Each row was made from one path, in order. Every step used is in the known rows, and no mark comes twice. Write each row's path.
Known rows
w > y: [  4   4 -19 -18 -24 -14  16  34   0   6  -2 -18  -1   5  30  23  -3  16
  14  25  11  26   0 -18 -23]
n > w > y > u: [ -7  -6 -38 -51   1   5  22  19   0  23  -1 -28   8  11  34   0   5  10
   7 -21   5  30  40  10 -12]
a > n > w > y: [  7 -10 -26 -42  11  -9  -3   9 -14  19  23  -9   9   0  13  27  -1  18
  22 -15  20   8  13 -19   4]
y > u > n > w > p: [-11 -34 -15 -25   4  35  34  33  26  11  10 -25  10  11  34   7   4   1
  23  -3   0   5  36  27 -15]
n > w: [ 13 -20 -28 -25   2  -2  12  44   9   5  21 -12   3 -21   8  -1 -19 -19
 -23 -11   5  22  15  -8   4]
z > w > y: [  0  -5 -31 -29 -25 -23  13  20 -14   3  13  -3   9   8  16  -2  -6  10
  49  12   0  30   0   4 -13]
z > w > r > u > n > a: [-20 -32 -17   0 -26  36  23  19  -7 -16  38 -39  -8  -9 -17 -16 -50  -4
  20  11 -32 -50   4   9   8]
y > u > p > w > r: [-23   2   8 -34  21  11   6 -26 -30 -10  -3 -54   4  15  12 -35 -11 -24
 -11 -33 -36  12  29 -18  -3]
r > u > n > a: [ -1 -41  -7  24 -37  31  22  35  24 -22  28 -38   2  -4   6  28 -21   7
 -10  24  -1 -53   1  -8  -9]
p > u > n > w > y: [-12 -37 -14 -21  -8  -4  24  38   2  -4  42 -27   2  22  42   3 -23 -11
  27 -35  -8  12  -1  18  -8]
w > p > u: [  8 -10  20  12 -19 -16  41  44  -2  -4  36  -4   7  12  32  -4 -11 -11
 -13  14  28  25  -8  -8 -23]
y > u > n: [ -5 -36  -9 -10   5  38  30  11   8 -13  -7 -53 -12  15  27   8 -19 -19
  17   3  -5 -14  12  -5 -35]
a > n > w > p > u > r: [ 20 -23  21   0   4 -19  24  12 -25  17  56  12 -10 -14  20  25 -31 -19
  -9 -22  45  18  17  -4  12]
p > w > y > u: [ -9   4 -14 -31 -10  -9  10 -20 -28  -2 -13 -34   1  48  56  -7  14  -1
  18 -11   0  22  36 -17 -20]
p > u > y: [  5 -40  25  16 -28  -3  41  20   0  -6  19 -18 -18   5  25  12 -22 -13
 -26 -11   3   0   2 -20 -40]
a > n > w > r > u > y: [-19 -32  -7 -10  -3  43  -3  -4   6  43  10 -27 -13 -19 -35  23 -12  14
 -30  -2  -7 -41  18 -46  10]
n > w > p: [  9 -13 -18 -21 -13  -3  20  59  24  14  21   8  16 -15  18   8   3   1
 -11  12  19  36  17   9   1]
p > w > y: [  1   3 -14 -19 -28 -26  -1   0 -20  -6  -1 -12   3  30  49   5   6  -3
  19   7   0  29  14 -24 -10]
a > n > w: [ 16 -25 -16 -28  26   1  -5  13 -14   9  30 -10   5 -12  -4  15 -19 -13
 -10 -24  20  -4  12 -31   9]
z > u > n: [ 19 -53   9  22 -12   1  21  49  20 -24  26 -23 -20  -2  29   0 -36 -31
   8   5 -14  -8 -25 -19 -42]
w > r: [ -1   6  -9 -14   1  14  19  33 -16   1   2 -39 -26 -17   3  -8 -44 -19
 -20  20  -5  11  -1 -32 -13]
w > r > u > p: [-23  -2  -8   2 -10  17  -1  31  15  16   6 -43  17 -22 -43  -2  -5   3
 -31  19 -25  -8 -11 -31   7]
a > n: [ 19 -16   2  -7  14  -3   2   2 -20  -2  16 -19  -5  -4  -1  26 -19  -9
  -1   7  27 -14  -7 -51 -15]
a > n > w > y > u: [ -1 -10 -27 -56  25   8   8 -12 -22  27  10 -26  10  16  21  15   5  19
  21 -29  20   4  34 -13  -7]
r > u: [  0 -16 -17  17 -23  11   4  34  17  15   8 -24   7  -8 -15  11   1  -4
 -30  34  12 -10  -8 -35  -8]

Write each row's path
[-18 -19 -13 -21 -11  14   9 -24 -16 -13 -14 -48  -7  55  63   4   6  -6
  51  -9 -16   0  26  -5 -26] -> p > w > y > u > n
[ -1   4  -8 -13 -24 -12  15 -34 -41   6 -18 -28 -29  25  64  18  -9 -10
  18  -3  10  35  50  -5 -16] -> p > w > y > u > r
[  7  -9 -12 -10 -23 -14  22  36   4  -1  22  16  16  -1  11  -5   1   0
  31  32  13  28   3  12 -13] -> z > w > p
[-12 -28 -25 -30  13  37  15  42   6   1  14 -43 -23 -19   6  -9 -52 -26
   5  -9 -28  -3  10  -3   4] -> u > n > w > r
[ 22 -20  16  22 -19 -20  33  25 -28  -6  31 -21 -33 -15  25  13 -52 -42
 -25  -7  24  23   1 -11 -17] -> p > u > r
[-15 -22 -20 -21 -12  27  30   9   5  -1 -17 -51  -8  29  42  22  -2  13
  47  12  -5  -4  14   1 -39] -> w > y > u > n
[-15 -49 -33   1 -14  35   2  41  38  15  22 -28  12  -7 -11  11  -3 -12
  -3   3  -8 -22   5  -5  11] -> r > u > n > w
[ 15 -16  -6 -25  13  -2   8  25   0  16  31  10  17  -8   8  23   6   9
   4   4  33   7  14 -17   6] -> a > n > w > p
[ 16 -32  26   4 -11 -44  -7  14   0 -32  39   1  18  10  23 -28  -2 -31
 -15 -32 -27  23  -9 -24 -16] -> z > u > p > w
[ 13 -15  -5  -3  -7  12  35  -1 -21  10 -13 -35 -36 -17  27  22 -33 -21
 -14   7  19  17  33  -6 -26] -> y > u > r
[-17 -26  -6  13 -26  49  26  35  10 -13  21 -56 -17 -13  -6   8 -46   2
 -15  24 -19 -54   3 -13  -2] -> w > r > u > n > a
[  6 -36  -1 -11  -6  35  47  13  -3 -35  11 -54 -13  10  39  14 -36  -4
   5 -11  -4 -37  26  14 -33] -> y > u > n > a
[-14 -20  -4  12 -23 -12 -21  -1  11  -1  15 -19  40  11 -13  -3  30  -9
 -21  -5 -13  -2   2 -32  15] -> r > u > p > w
[ -9 -18 -10  14 -21   1  -2  33  32  12  14 -24  36 -14 -31  14  22   8
 -25  15  -9  -6 -13 -24   0] -> r > u > p
[ 10 -34  29  18 -30   2  56  48   3 -43  55 -18   1  16  53  14 -36  -1
   2   3  14 -20  -2  21 -25] -> w > p > u > n > a
[ -9 -39  -5  27 -50  22  14  22  37  25  -9 -19  -4  -8 -10  36  12  15
 -29  35   1 -22   4 -37 -24] -> r > u > y
[ -4  -4 -24 -36  14  17  15  42  -6  13  14 -27 -18 -28  -2 -20 -43 -23
 -28 -12 -13  21  18 -11   8] -> n > w > r
[-17   2 -15   5 -11  28  10  32   4  22   3 -43 -13 -18 -25  -9 -23  -9
 -32  36  -5 -12  -4 -41  -1] -> w > r > u
[-22 -13 -13 -23  26  22 -18   8   1  31  34 -32  29 -24 -58   1  -5   7
 -22 -22 -17 -24   4 -35  38] -> a > n > w > r > u > p
[ 12 -51   2   2 -14   1  25  70  43  -7  44   9   3  -4  34  -4 -14 -11
  12   2  -7  17  -7  12 -21] -> z > u > n > w > p
[-17  -8 -36 -17  -2  31   4  41  10  34  17 -35  -2 -27 -30 -16 -24 -12
 -40   6 -10   2  12 -21  22] -> n > w > r > u
[ 16 -20   9   5 -19 -21  37  45  -5  14  47  11 -14 -21  34  10 -32 -24
 -21 -13  31  45  22  22   5] -> n > w > p > u > r
[  8 -18   8  -1 -18 -24  38  32 -16  -9  54  15  17  15  16 -28 -13 -15
  22  -1  17  27  -8  15 -17] -> z > w > p > u
[-14  -6 -27 -58   5  -5  18  20   8  18   7 -28  34   7  16  12  22  23
  11 -39 -17  33  34  20  -4] -> n > w > y > u > p
[-13   1 -10 -32  -6  -6  23  10   1   9  -9 -36  26  14  20  19  24  27
  19  -9  -9  24  16   4 -27] -> w > y > u > p
[-11 -40 -17  27 -25  32   4  35  33   5   5 -38   1   3  -9  22  -7  -7
   4  32  -5 -32 -16 -27 -11] -> r > u > n
[-21 -23   1  10 -28  35   9   2  -9 -27  26 -52 -17  11  17  -9 -40 -13
 -12   5 -29 -52  17 -18  11] -> p > w > r > u > n > a
[ -3 -15  -2 -19   8   6  22  11   5  -3  -1 -37  21   0   1   2   5  -3
 -10 -18 -10  11  15  -5 -22] -> y > u > p
[  5 -14  25  -3   2 -29  -2  14 -15 -22  35 -19  -4   2  12 -47 -29 -35
 -21 -27 -44  22  -7 -30  -8] -> z > u > p > w > r
[  2  -6 -15 -39  39  17   1  10 -27  15  24 -26 -16 -22 -13  -4 -43 -19
 -10 -19   4  -7  14 -35  14] -> a > n > w > r
[  9 -18  13  -7 -25 -55  -6  12  -4 -19  31   4  24  22  40 -12  16  -1
  11 -24 -26  32  -8 -16 -19] -> z > u > p > w > y
